Each row was made from one small tree. Brackets hold a mark, then the marks that hang from it, in alphabetical order. Every link used is in the known rows. Write each row's tree.
Known rows:
(M (C E P X) Y): [-4.22  1.64  2.60  0.24  0.97  4.30 -1.19 -1.79  1.40  2.29  2.08  0.33
 -1.71 -0.39 -1.44 -5.88  6.76 -0.91  0.03  1.19  2.54]
(L B (K (C E))): [-3.55 -1.16  0.76  2.10 -1.37 -3.08 -1.50 -0.91 -0.82  0.00 -2.78  0.53
  0.13  0.14 -3.67  3.26 -1.88 -0.43 -1.79  0.65 -1.22]
(X (P C)): [ 3.14 -0.88 -0.04  1.21 -0.75  0.17 -0.11  2.77  2.29  2.16 -1.70 -1.00
 -1.70 -0.28  3.66  3.14 -4.16  0.94  0.30 -0.57 -3.37]
(P (C X)): [ 1.27  1.34 -1.40  2.61  1.13 -0.86  1.63  3.06  1.69 -3.68  2.09  0.20
 -0.74  0.65  1.56  1.08 -1.32  0.29 -1.54 -2.18 -1.86]
(G N): [ 1.93 -2.40 -2.01  0.71 -0.10 -1.18  3.10  0.34  2.26 -1.60  2.59  1.18
  1.08 -0.45  3.28 -4.22 -0.93  0.24  0.57 -0.26 -0.45]
(M (C E (X P)) Y): [-2.56  1.88  2.48  0.61  0.07  3.71 -0.64 -0.99  3.28  0.85 -2.43 -0.12
 -2.63 -1.06 -0.20 -1.10  3.49  0.46  0.68  1.91  1.57]
(L K): [-3.87 -2.02 -1.27 -1.89 -1.47 -0.38  2.25  0.47 -0.40  0.62  2.22 -1.13
 -2.73 -0.17  1.22 -0.57 -3.40 -0.03 -2.01  0.70 -0.33]
(N L): [ 5.20 -2.75 -0.26 -3.01  0.36 -1.47  3.57  0.58 -0.10  0.23  0.89 -0.51
  0.53 -0.96  4.07 -2.13 -3.68  1.00 -0.48 -0.14  0.49]
(G (N L)): [ 6.17 -2.23 -2.80 -1.51 -0.38 -1.95  2.98 -0.17  1.03 -1.67  0.16  0.58
  2.73 -1.07  3.72 -5.58 -2.26  0.76  2.12 -0.72 -1.26]
(Y M (P C)): [ 3.62 -2.31 -0.56 -2.65  1.28 -0.63  0.14  0.43 -1.48  1.06  1.96  0.19
 -0.39  0.83  3.13  3.35 -1.88  0.23 -1.11 -1.27 -2.03]
(M (C E) (Y P)): [-3.25 -2.58  3.96 -3.45  0.60  3.29 -0.14 -3.06  3.63  1.51  3.61  0.26
 -2.85 -2.17  1.61 -2.70  6.59  1.10 -2.32  1.36  1.33]
(N (L B (K (C E)))): [ 0.47 -0.92 -0.07  0.00 -1.50 -3.76 -2.09 -1.36 -1.70 -0.37 -5.13 -0.20
  1.95 -0.36 -2.81  1.83 -3.55 -0.10  0.01  0.29 -2.05]
(G (N (L B K))): [ 1.86 -0.23 -3.55 -0.05 -1.30 -0.79 -0.17 -2.42 -2.44 -1.45 -3.54  0.52
  0.84  0.34 -1.41 -4.53 -4.53  0.10  1.70  0.25 -3.91]
(K (C E)): [ 1.10 -3.37  1.54  0.91 -0.53 -4.08  1.15  1.36  2.86  0.11  0.97  0.47
  2.34 -1.34  1.69  1.94  0.03  0.23 -1.34 -0.39  1.42]
(Y (M (C E X)) P): [ 0.07  0.25  1.68 -3.89  2.23  1.99 -0.44 -0.88 -1.19 -1.07  1.31  0.89
 -1.25  0.54 -1.17  4.92  3.57 -1.18  0.22 -0.42  2.68]
(G (N (L B (K C)))): [ 2.40  0.24 -4.58  1.42 -1.74 -4.21 -1.48 -2.03 -1.25 -1.84 -4.10  0.68
  3.53 -0.40 -2.17 -3.71 -3.71  1.83  1.88  0.29 -2.67]
(K (C E (X P))): [ 2.10  1.04  0.54  2.70 -0.94 -2.59  0.56  2.61  1.77 -0.72 -3.18 -0.49
  3.06 -0.30  0.11  4.85  0.00 -0.62  2.67 -0.58  1.25]
(X (P (C E))): [ 2.16 -1.51  1.90  1.68 -0.90 -0.07 -1.56  2.19  2.71  2.12 -3.33 -0.93
 -1.55 -0.29  2.45  5.28 -3.16 -0.96  1.05 -1.05 -4.70]
(N (L B)): [ 5.11 -1.36  0.62 -0.67  1.13 -0.01  2.20 -1.22 -2.03 -0.40 -1.89  0.53
  0.23 -0.03  0.70 -1.45 -4.33  0.81 -0.51  0.70 -0.48]
(Y (M (C E P X))): [-0.44  1.16  1.65 -1.59  1.97  2.66 -2.29 -0.80 -2.43  2.84 -0.35  0.91
 -1.02  1.16 -2.45  1.13  2.14 -2.55  0.98  0.15  3.38]
(N (L B (K (C X)))): [ 0.86  2.74 -2.91  1.41 -0.53 -3.29 -0.49 -0.22 -3.29 -3.36 -3.55 -0.26
  2.74  0.51 -3.35 -0.02 -3.71  1.00  0.20  0.25 -0.08]
(N (L B K)): [ 0.57 -0.77 -0.87 -1.62 -0.65 -0.18  0.51 -1.64 -3.60  0.01 -2.92 -0.60
 -1.28  0.35 -1.34 -1.34 -5.78  0.18 -0.90  0.96 -2.27]
(G (N (L K))): [ 1.69 -1.63 -4.67 -2.64 -1.94 -1.94  1.74 -0.78 -0.45 -0.99 -0.64 -0.64
  1.10 -0.63  1.52 -5.17 -3.96  0.36  2.13 -0.45 -2.84]

Which tree is each row?
[-1.58  3.41 -1.95  3.85 -1.84 -1.39 -1.62  0.53 -2.11 -0.90 -5.01 -1.01
  0.70  1.17 -3.83  3.68 -3.25  0.36  1.23  1.12 -0.17] | (L B (K (C (X P))))
[ 2.62  0.17 -0.27 -0.75  1.47 -0.46 -1.10  1.09 -2.05 -2.06 -0.01  0.54
  0.94  1.90  0.45  6.39  0.54 -2.46  0.88 -2.90 -2.27] | (Y M (P (C E X)))
[-3.20  1.24  0.52 -2.02  1.53  3.62  0.96 -1.80  1.94 -1.65  5.30  0.03
 -1.95 -1.12  1.04 -4.79  6.84  2.33 -1.55  1.25  2.98] | (M (C X) (Y P))
[-0.63  1.27 -1.02  1.04  0.79  1.18  1.21  0.34  1.33 -2.75  4.12 -0.25
 -0.13  0.28  2.34 -3.43  3.84  1.26 -0.82 -1.41 -1.86] | (M (Y (P (C X))))
[ 0.78  0.09  0.36  2.30  0.15 -3.75  1.43  2.09  1.72 -3.41  0.74  0.38
  3.34 -0.32  0.00  2.55  1.12 -0.64 -0.25 -1.20  2.20] | (K (C E X))
[-3.79 -1.43  4.17 -1.07  0.23  4.03 -2.05 -2.70  2.27  5.38  1.96  0.39
 -2.81 -1.45  0.19 -6.14  5.33 -0.03 -1.41  1.86  1.98] | (M (C E P) Y)
[ 1.11  0.42  1.34  1.10 -0.67  0.84  1.69  2.01  0.32 -0.58 -2.48 -0.70
  0.42  0.45  0.64  4.08 -0.53 -2.44  2.69 -0.58 -0.07] | (C E (X P))
[ 1.05  0.40  0.76  0.83  0.49 -0.09 -0.50  1.62  0.68 -3.62  2.67 -0.20
  0.75  0.79  0.67  4.50  3.10 -1.56  0.36 -3.68 -3.32] | (Y (P (C E X)))
[-2.11  1.56 -1.28  1.72 -2.81 -2.66 -1.16  2.01  0.11 -0.35 -3.97 -1.72
  1.73  0.23 -1.87  5.32 -1.49 -1.05  2.55 -0.12 -0.38] | (L (K (C E (X P))))
[-2.63 -1.98  2.14 -3.73  0.74  3.59  0.95 -2.73  2.86  1.55  5.41 -0.01
 -3.21 -2.06  2.63 -4.87  5.20  3.25 -2.76  2.18  2.35] | (M C (Y P))
[-3.22  1.39  0.56 -0.34  1.70  2.96  1.95 -1.10  3.24 -1.58  3.21  0.54
 -2.83 -1.24  0.93 -5.40  3.51  2.32 -2.74  1.98  3.52] | (M (C X) Y)
[-0.40  0.15  1.65  1.14  0.00  1.20  0.84  1.30 -1.63  0.53  1.74  0.09
  1.36  1.21 -0.99 -0.89  2.59 -3.51  1.69 -1.30  1.23] | (C E P X)
[ 0.62  0.57  0.63  2.96 -0.27 -2.16 -0.50  1.56 -0.40  0.58  1.48  0.20
  4.15  0.27 -1.53 -0.18  3.11 -1.90  1.70 -1.36  2.45] | (K (C E P X))
[ 3.26  0.76 -1.89 -1.18  1.65 -0.21  0.62  1.32 -2.47 -1.90  1.77  0.19
  0.73  2.07  1.53  3.85 -0.51 -0.64  0.31 -2.14 -1.41] | (Y M (P (C X)))
[ 1.15  1.25  1.20 -1.63  1.38  2.08 -1.54  0.27 -0.38  1.37 -4.75  0.25
 -2.03  0.69 -0.70  6.20 -1.00 -1.28  2.06  0.90  1.93] | (Y (M (C E (X P))))
[ 1.38 -0.11 -1.83 -0.11 -1.15 -3.47 -1.03 -1.14 -2.38 -0.15 -3.17 -0.47
  1.35 -0.45 -1.75 -0.49 -5.29  1.98 -1.04  1.10 -0.88] | (N (L B (K C)))
[-3.93  1.36 -0.96  1.61 -2.19 -2.14 -2.10  1.06 -1.98  1.13  0.33 -0.89
  2.85  0.78 -3.21  0.52  1.54 -2.43  1.61 -1.21  1.22] | (L (K (C E P X)))
[-1.17  0.69  0.87  1.24  0.52  1.15 -0.52 -0.10  1.53 -2.70  2.26  0.19
  0.07  0.40  1.52 -1.22  5.28 -0.70 -0.21 -2.05 -2.90] | (M (Y (P (C E X))))
[ 0.58 -1.53  1.18 -3.57  1.48  2.80 -1.09 -0.98 -1.77  5.92  1.53  0.57
 -2.34  0.19  0.46 -1.18 -0.56 -0.03 -1.03  2.05  3.56] | (Y (M (C P)))
[ 1.64  1.75 -0.36 -1.73  1.58  2.59  0.16  0.67 -0.58  1.68 -3.25 -0.14
 -2.15  0.61 -0.09  4.03 -2.12  0.63  1.35  1.95  2.97] | (Y (M (C (X P))))
[-2.83 -0.24 -1.12  1.90 -1.23 -2.82 -0.39 -0.38 -1.13 -0.09 -1.22  0.14
  0.08  0.15 -2.42  0.85 -3.20  1.32 -2.62  1.65 -0.37] | (L B (K C))
[-3.19  3.21 -1.83  3.82 -1.04 -0.96 -2.45 -0.28 -4.10  0.26 -0.62 -0.25
  1.87  1.60 -5.51 -1.09 -0.28 -0.71  0.35  0.35  0.97] | (L B (K (C P X)))
[-3.83  2.18  0.80  0.39  1.45  4.52  0.05 -1.49  0.86  2.12  3.63  0.03
 -2.07 -0.34 -0.46 -8.13  5.53  0.91 -0.83  1.79  3.82] | (M (C P X) Y)
[ 0.94 -2.34  1.08 -5.90  1.78  2.12  0.71 -1.54 -0.47  2.43  3.12  0.41
 -2.56 -0.35  1.42  2.45  0.88  1.40 -1.83  1.37  2.90] | (Y (M C) P)
[-2.90 -0.01 -0.55  2.15 -1.79 -0.83 -2.56 -1.06 -3.13  3.62 -0.48 -0.36
  1.17  0.78 -3.86 -1.76 -1.65  0.00 -0.77  1.20  0.18] | (L B (K (C P)))
[-0.15 -1.90  0.09 -0.57  0.04  1.22  0.58 -0.74  2.23  0.63  4.19 -0.30
 -1.25 -0.62  4.09 -3.86  2.51  1.87 -2.23 -0.45 -2.73] | (M (Y (P C)))
[ 0.53  0.60  0.36  2.94  1.07 -1.02  0.25  2.58  1.91 -3.12  0.37  0.26
 -0.46  0.67  0.63  3.75  0.06 -1.77 -0.56 -2.98 -2.90] | (P (C E X))
[-0.04  2.30  0.54 -0.29  0.66  2.73  0.43  1.41  1.90  0.16 -0.53 -0.77
 -2.69 -0.47  0.25  2.35 -0.06  1.31  0.60  0.92  1.97] | (M (C (X P)))
